Every row comes from one small tree of marks. Brackets hold a mark, then the marks that hang from it, in the order of their numbers. Every link used is in the known rows. Which tree was each row made from?
Known rows
{q499 {q253 {q380 q952}}}: 0.991  -0.784  -0.840  3.448  -1.037  0.815  -2.618  0.161  -1.312  1.361  3.109  0.428  1.168  0.727  -0.111  -1.723  -0.839  1.206  1.530  -0.510  -0.375
{q380 q253 {q948 q292 q367} q952}: 3.089  2.405  -0.623  3.383  1.439  -1.447  -0.703  3.829  -1.493  0.483  1.038  -5.075  3.279  2.949  2.694  -1.229  -3.311  0.382  2.771  -1.009  -0.229
{q380 q189 q253 {q948 q292}}: 2.109  1.147  -0.480  4.881  1.135  -0.653  3.245  4.430  -1.321  1.009  2.480  -5.882  2.590  6.789  3.069  1.336  -3.502  0.400  3.759  0.373  -2.097
{q380 q189 {q253 q499} q948 q952}: -0.285  1.975  -2.120  6.646  -0.566  -1.679  1.160  4.799  -0.776  1.404  0.767  -7.809  1.164  8.295  4.917  0.743  -2.386  0.463  -1.212  0.249  0.641
{q292 {q948 q380}}: -0.151  2.609  0.733  -0.450  1.018  -1.043  -1.323  0.040  -0.969  2.175  2.315  0.106  1.106  0.496  -1.521  -1.217  3.029  0.305  0.518  -0.420  0.552
{q189 {q380 {q253 q367 q499} q948 q952}}: 0.290  3.220  -4.209  4.410  -1.153  -1.674  0.282  1.680  -1.150  1.606  0.156  -5.111  2.192  5.618  4.422  -1.122  2.431  -0.344  -2.981  -0.896  3.046
{q189 {q380 q253 {q948 q367} q952}}: 2.303  1.074  -1.482  2.813  0.540  -0.779  0.070  1.232  -1.897  -0.012  4.532  -5.209  2.110  3.924  3.620  -0.902  1.676  -0.509  0.547  -1.460  2.121
{q952 {q380 q189 {q948 q367}}}: 1.651  1.437  -1.955  1.619  -0.457  -0.394  2.257  0.698  0.057  0.199  5.918  -3.367  0.563  3.216  2.901  1.157  1.262  -0.087  0.647  0.441  0.827
{q499 {q253 {q380 q189}}}: 1.226  -1.091  -1.031  3.700  -0.756  0.883  0.748  0.533  -1.495  1.233  4.478  -0.258  1.565  2.313  -0.018  -1.006  -1.399  1.126  1.542  0.865  -0.686
{q948 q292 {q367 q253} q380}: 2.082  1.737  1.726  -1.950  0.986  -0.933  -2.241  -1.512  -0.698  1.354  0.535  -0.667  4.558  -3.116  -1.313  -2.983  1.534  0.564  2.942  -0.144  -0.632
{q499 {q253 q367 {q380 q189 q952}}}: 1.877  0.760  -3.636  6.021  -1.653  0.368  -1.601  0.953  -0.796  0.590  4.025  -1.090  1.681  2.460  0.617  -2.973  -1.189  1.147  0.583  0.668  0.781
{q253 q367}: 0.304  1.899  -2.305  0.346  -0.164  -0.295  -0.268  -0.254  0.379  -0.589  -1.029  0.593  0.589  -0.660  -0.284  -1.204  0.280  -0.193  -1.430  0.281  1.477
{q948 q292 q367 {q380 q253}}: 3.961  2.117  -0.149  0.886  1.943  -1.041  -0.980  -0.058  -1.867  1.967  -1.391  -1.817  3.686  -0.780  0.675  -3.469  0.227  0.417  3.413  -0.603  0.295
{q499 {q253 q367 {q380 q948 q952}}}: 1.621  1.209  -2.966  3.806  -0.928  0.142  -1.234  0.867  -1.046  0.710  3.842  -1.178  2.116  2.492  0.685  -0.991  -1.490  1.140  0.580  -0.317  0.883
{q952 {q380 {q253 q367}}}: 0.249  2.605  -3.407  3.295  -0.930  0.075  0.682  -0.493  0.995  -0.027  0.670  -0.296  0.562  2.204  1.812  -0.861  2.392  -0.045  0.376  -0.382  1.108
{q499 {q253 q367 {q380 q189 q948}}}: 1.973  0.952  -3.150  4.055  -0.590  0.202  2.089  1.236  -1.315  0.790  5.346  -1.788  2.426  4.292  0.748  -0.396  -1.898  1.076  0.402  0.994  0.645
{q367 {q253 {q380 q189 q948 q952} q499}}: -1.562  1.192  -1.208  3.865  -2.049  -0.806  -0.138  1.668  -0.378  1.918  4.374  -5.573  2.424  6.432  3.240  0.407  -1.364  1.617  -0.928  0.767  0.115
{q948 q367}: 1.113  0.778  -0.334  -1.184  0.514  -0.599  -0.660  -0.518  -0.342  -0.525  0.037  0.095  0.918  -2.129  -0.195  -1.576  -0.394  -0.114  -1.155  -0.030  1.496
{q292 q948}: -1.748  2.208  0.635  0.061  0.362  -0.893  -0.531  1.602  -0.356  0.711  2.322  0.327  0.837  1.056  -1.509  -0.249  0.233  0.043  -1.238  -0.198  0.109
{q380 q189 q253 q948 q952}: 1.021  0.829  -1.029  6.693  0.185  -0.604  1.525  4.287  -0.539  -0.287  3.960  -7.368  0.653  8.164  4.053  1.166  -2.615  0.356  1.982  -0.058  -0.394
{q367 q253}: -1.766  -0.032  1.747  -0.400  -0.414  0.067  -0.534  -0.346  0.628  -0.801  1.245  -0.602  1.526  0.155  -0.933  0.177  0.055  0.263  0.280  0.151  -0.904
{q952 {q380 q189 {q253 q367} q948}}: 1.038  2.762  -3.974  5.587  -0.775  -0.237  3.547  1.845  0.587  -0.081  4.446  -4.590  0.842  7.144  3.929  1.290  0.835  0.097  0.902  0.420  0.727

Write each row's tree
-2.091  0.747  -0.747  1.869  -1.982  -0.377  0.149  -0.279  -0.248  2.000  1.803  -1.887  2.495  3.217  1.190  -1.079  -0.529  1.443  -1.913  1.375  0.188 -> {q367 {q253 {q380 q189} q499}}
1.063  0.620  -0.194  3.972  -0.952  0.019  -0.333  2.322  -0.816  1.325  6.662  -4.925  3.449  5.658  2.154  0.328  -2.518  1.659  4.372  0.376  -2.779 -> {q367 {q253 {q380 q189 {q948 q292} q952}}}
0.343  2.538  -0.276  3.714  0.168  -1.241  -2.000  1.970  -0.751  1.947  4.966  -3.463  0.637  3.793  0.468  -1.657  2.377  0.479  1.315  0.020  0.227 -> {q292 {q948 {q380 q189 q952}}}
-1.660  4.522  0.736  -0.010  0.103  -2.670  -1.509  0.732  -0.838  2.519  2.264  -2.971  4.081  1.142  -0.798  -3.216  2.219  0.650  -3.285  0.896  1.918 -> {q292 {q948 {q367 {q253 q499}} {q380 q189}}}
2.534  1.479  1.147  0.188  0.831  -0.949  -1.096  -0.306  -0.883  1.141  2.453  -2.759  4.448  -0.664  -0.310  -2.922  0.853  0.554  3.319  0.801  -0.900 -> {q948 q292 {q367 q253} {q380 q189}}
0.906  0.081  -0.608  2.134  0.526  0.081  2.810  0.734  -1.692  0.593  3.994  -3.787  1.550  5.240  2.994  1.316  2.138  -0.442  1.117  -0.939  0.589 -> {q189 {q380 q253 q948}}
0.105  2.452  -0.849  0.477  -1.392  -1.386  -4.092  -0.002  -1.011  2.596  -0.486  -0.994  4.736  -1.219  0.715  -4.021  -1.276  1.572  -0.670  -0.075  0.263 -> {q948 q292 {q367 {q253 {q380 q952} q499}}}
0.546  1.400  1.669  -1.448  0.470  -0.725  -1.565  0.267  -0.180  -0.161  0.319  -0.422  4.244  -2.665  -1.410  -2.130  -1.217  0.347  1.393  0.122  -1.030 -> {q948 q292 {q367 q253}}
1.412  3.138  -0.203  0.499  1.325  -1.715  -0.779  0.770  -1.501  1.436  4.252  -1.958  2.050  0.818  -0.649  -2.914  2.026  0.166  -0.446  0.462  1.825 -> {q292 {q948 q367 {q380 q189}}}
1.509  2.635  -3.195  7.025  0.001  -1.010  1.387  4.059  -0.131  -0.879  3.010  -6.729  1.059  7.476  3.855  -0.032  -2.492  0.209  0.584  0.297  1.062 -> {q380 q189 {q253 q367} q948 q952}
-0.024  2.931  -4.132  4.284  -1.671  -1.284  -1.339  0.671  -0.926  1.497  -1.668  -2.990  1.788  3.146  3.400  -3.126  3.255  -0.460  -3.362  -0.838  3.184 -> {q189 {q380 {q253 q367 q499} q952}}
-0.398  3.214  -3.781  4.909  -0.881  -1.615  1.549  2.444  -0.241  0.918  -2.696  -3.591  1.784  4.478  2.730  -2.073  -1.315  0.168  -3.610  1.114  2.214 -> {q380 q189 {q253 q367 q499}}
1.068  1.627  -3.622  2.336  -1.414  0.149  -2.534  -0.917  -0.091  0.401  1.466  0.344  0.572  0.638  0.960  -2.566  0.075  1.060  -0.232  -0.103  1.786 -> {q253 q367 {q380 q952}}
-1.178  2.705  -0.074  2.636  -0.765  -0.959  -2.749  1.583  -0.659  0.091  8.007  -2.478  3.246  2.713  -0.447  -3.089  -0.969  1.440  -0.614  0.398  0.796 -> {q292 {q948 {q367 {q253 {q380 q189 q952}}}}}
1.081  2.231  -2.415  2.856  -0.293  -1.898  -0.151  1.535  -2.076  1.691  1.220  -5.706  2.661  4.124  4.458  -1.470  1.782  -0.342  -2.683  -1.210  3.186 -> {q189 {q380 {q253 q499} {q948 q367} q952}}
2.281  0.706  -0.494  2.252  0.978  -0.266  2.451  1.745  -2.259  1.794  3.045  -3.657  3.123  4.650  2.739  0.762  1.165  -0.388  3.348  -1.067  -1.149 -> {q189 {q380 q253 {q948 q292}}}
1.391  1.768  -1.057  3.250  0.282  -0.122  2.135  1.992  -0.440  1.922  2.651  -2.940  2.111  4.769  3.071  1.918  0.419  0.374  4.448  -0.803  -2.202 -> {q952 {q380 q253 {q948 q292}}}
0.581  2.533  -4.052  5.586  -1.149  0.066  1.878  0.808  0.902  -0.100  2.640  -2.398  0.576  4.632  2.843  -0.817  1.707  0.089  0.711  0.546  0.803 -> {q952 {q380 q189 {q253 q367}}}
